Each row comes from the steps of one walk. Every step used is in the known rows, and no mark comes twice. Write the walk behind each row, first mark first.
Known rows
Y > T: [ 0.99  3.12  1.22 -0.87  1.06 -1.39  0.30  0.44  0.51  0.90 -0.05  1.86
 -0.68 -0.12 -1.86 -0.60 -1.24  2.06  2.68  1.39 -0.80]
K > H: [-0.45  3.15  1.24 -1.55  1.07  0.13 -0.56 -1.42 -0.04  2.30  0.79 -0.07
 -1.14  2.28 -0.73 -0.48 -1.76  3.03  2.83 -0.09  0.15]
T > B > K: [ 2.31  2.96  1.70 -0.89  0.18  0.34  0.30 -1.65  0.93  1.44 -1.71  0.33
 -1.25  0.67 -0.04  2.20 -2.12  2.18  0.59  0.31  0.12]
H > T > K > C > B: [ 1.11 -0.03  1.30  0.84  2.31 -0.55 -0.53 -0.62  1.07  1.22 -1.03  2.04
 -0.97  1.80 -1.01  1.14 -1.49  3.92  2.15 -0.66  1.15]
Y > T > K > H: [ 1.12  2.90  1.13 -1.45  0.03 -1.69  0.33 -0.61  0.43  1.69  0.54  1.28
 -1.48  0.73 -3.20  0.20 -2.07  2.67  2.20  0.90 -0.68]
K > T > B > C: [ 1.75  1.06  3.30 -0.30 -0.12 -0.35 -1.12 -0.91  2.21  2.82 -1.56  0.80
 -0.42  1.56  0.08  3.32 -0.55  2.24  1.26  0.27 -0.04]
C > B: [ 0.38  2.99  1.97  0.63  2.30 -0.06  0.47 -0.27 -0.32  1.89 -0.14  1.88
 -1.00  1.94  1.93  0.22 -1.79  2.13  2.14 -0.78  0.85]
T > H: [ 1.19  2.27  1.38 -1.78  1.99 -1.23 -0.74 -0.43 -0.17  1.88 -0.62  2.03
 -1.12 -0.13 -1.21  0.66 -1.81  0.54  2.41 -0.59 -1.63]
C > B > T: [ 0.87  2.62  4.47  1.22  1.97 -0.83 -0.01 -0.78  0.88  2.14 -0.20  1.11
 -0.40  2.17  2.12 -0.57 -1.00  1.47  1.93 -1.49  0.65]
H > T > B: [ 1.71  1.73  0.41 -0.88  2.22 -0.69 -0.43 -0.57  1.18  1.75 -2.70  0.68
 -0.47  0.57 -1.73  1.15 -0.95  3.95  1.83 -0.54 -0.60]
B > T > H: [ 1.56  1.85  4.47 -0.82  1.54 -1.98 -1.35 -1.16  1.44  2.08 -0.46  0.99
 -0.36  0.43 -0.77 -0.38 -0.82 -0.01  2.08 -1.36 -1.60]
C > B > T > K > H: [ 0.97  2.38  4.39  0.82  1.15 -1.00  0.04 -1.65  0.83  2.73  0.26  0.64
 -1.04  2.90  1.00  0.05 -1.72  1.87  1.50 -1.85  0.78]
B > C: [ 1.33  0.50  3.59 -0.15  0.70  0.43 -1.47 -0.57  1.28  1.08 -0.79  0.58
 -1.48  1.37  1.20  0.30 -1.41  1.15  2.67 -0.01  0.48]
Y > T > B: [ 1.56  3.63  0.86 -1.37  0.15 -2.09  1.14  0.24  0.70  1.76 -1.40  1.59
 -0.70 -0.54 -2.26  1.19 -1.26  2.63  1.87  1.26 -1.40]
K > C: [-0.71  1.45  2.04  0.25  1.10 -0.45 -0.39 -0.66  0.82  0.96  0.66  2.50
 -0.65  1.35  0.25  1.16 -1.31  2.87  2.88  0.92  0.96]
H > T > K > C: [ 1.08 -0.10  1.23  0.16  2.13 -0.70 -1.10 -0.97  1.44  0.78 -0.76  2.01
 -0.92  1.24 -1.97  1.15 -1.43  3.84  2.15 -0.25  0.66]
K > H > T > Y: [ 0.40  1.09  0.75 -2.44  2.13 -0.51 -0.46 -0.36 -0.08  2.17  0.22 -0.65
 -0.17  2.13 -1.31 -0.95 -1.93  3.27  2.71 -0.03  0.23]
B > T > K: [ 1.47  1.85  5.16  0.06  1.03 -1.72 -1.25 -2.24  2.14  1.36  0.48  1.56
 -0.78  1.22 -0.57  0.31 -1.51  0.96  0.96 -1.37 -0.29]
C > T: [ 1.34  3.17  4.47  1.12  1.58 -1.22 -2.33 -0.10  0.30  2.52  0.81  2.31
 -0.39  1.17  0.84 -0.08 -1.24  1.70  1.41 -1.19 -0.61]

Which walk is each row?
[ 2.21  3.47  0.86 -1.57 -0.78 -0.71  1.12 -0.42  0.65  1.81 -1.38 -0.38
 -1.06  0.42 -2.31  0.75 -1.63  2.82  1.77  1.60 -0.51]
Y > T > B > K > H
[ 1.96  2.65  4.75  1.06  1.11 -1.66 -2.37 -0.83  0.50  2.49  1.05  3.03
 -1.01  1.14 -0.03  1.12 -2.06  1.50  0.50 -1.66 -0.59]
C > T > K
[ 1.77  1.38  4.08  1.63  0.25  0.75 -1.65 -0.79  0.94  1.00  0.64  1.16
 -0.79  1.81  1.32  0.55 -1.62  1.96  1.51  0.59  1.64]
B > K > C > T
[ 1.53  2.94  4.40  0.48  0.54 -1.40 -2.30 -1.14  0.24  3.29  1.33  1.75
 -1.11  2.02 -0.51  0.71 -2.15  2.22  0.94 -1.68 -0.46]
C > T > K > H
[ 0.67  2.28  0.19 -1.73  1.28 -0.25 -0.42 -1.17  0.54  2.83 -1.57 -1.02
 -0.78  1.99 -2.14  0.28 -1.13  4.63  2.60 -0.52 -0.26]
K > H > T > B
[ 1.08  1.16  2.37  0.55  0.49  1.33 -0.55 -1.31  1.02  0.10  0.29  0.84
 -1.14  1.63  0.83  0.64 -1.85  2.13  1.98  1.34  1.96]
B > K > C
[ 2.08  2.58  1.20 -0.64 -0.79 -1.02  1.25 -0.05  1.10  1.14 -1.40  0.95
 -0.83 -0.05 -1.79  1.57 -1.48  2.72  1.81  2.15 -0.09]
Y > T > B > K > C
[ 1.21  1.66  2.17 -1.06  1.62 -0.93 -1.55 -0.51  0.96  2.60 -0.22  1.99
 -0.25  0.81 -1.23  1.85 -0.73  1.05  1.92 -0.08 -1.07]
K > T > H
[ 1.01  1.76  4.77  0.19  2.04 -1.59  0.60 -0.15  0.41  2.17  0.52  1.27
  0.21  2.03  2.60 -0.43 -1.80  0.52  1.39 -1.12  0.69]
C > B > T > Y
[ 0.27  1.20  2.35  0.06  0.72 -1.02 -0.48 -1.60  1.05  0.97  0.93  3.21
 -1.47  1.25 -0.83  2.40 -2.41  2.51  1.56  0.20  0.79]
T > K > C
[ 1.92  0.70  4.28  0.75  0.31  0.15 -1.14 -0.31  0.57  0.98  1.12  1.32
 -0.29  1.70  1.70  0.69 -2.24  1.21  1.12  0.88  1.69]
B > K > C > T > Y
[ 0.82  0.96  5.30  0.66  0.53 -1.85 -1.10 -2.10  2.41  1.32  0.76  1.99
 -0.62  1.51 -0.47  0.94 -1.29  1.55  1.39 -0.75  0.37]
B > T > K > C
[ 1.05  2.06  4.81 -0.54  0.50 -1.46 -1.20 -2.61  1.85  2.17  0.81  0.32
 -0.94  2.08 -1.08 -0.14 -1.57  1.65  1.37 -1.38 -0.15]
B > T > K > H
[ 2.15  0.79  5.62  1.24  0.41 -0.32 -2.83  0.13  1.23  2.22 -0.36  0.94
 -1.01  1.63  1.81  0.12 -1.08  0.96  2.06 -0.96  0.05]
B > C > T
[ 1.90  1.46  1.08 -0.77  1.21  1.94 -1.07 -1.64  0.69  1.05 -0.65 -1.78
 -1.21  2.39 -0.78 -1.10 -1.71  3.14  2.31  0.27  1.31]
B > K > H > T
[ 1.97  0.83  1.38 -1.67  1.26  1.36 -0.61 -1.09  0.27  1.02 -0.09 -1.64
 -0.76  2.26 -0.41 -0.99 -2.33  2.40  1.91  0.58  1.36]
B > K > H > T > Y
[ 1.13  2.57  2.22 -0.63  0.67 -0.83 -0.62 -1.09  1.69  2.80 -0.91  1.59
 -0.07  1.23 -0.66  3.14 -0.72  2.70  0.95  0.27 -0.41]
K > T > B
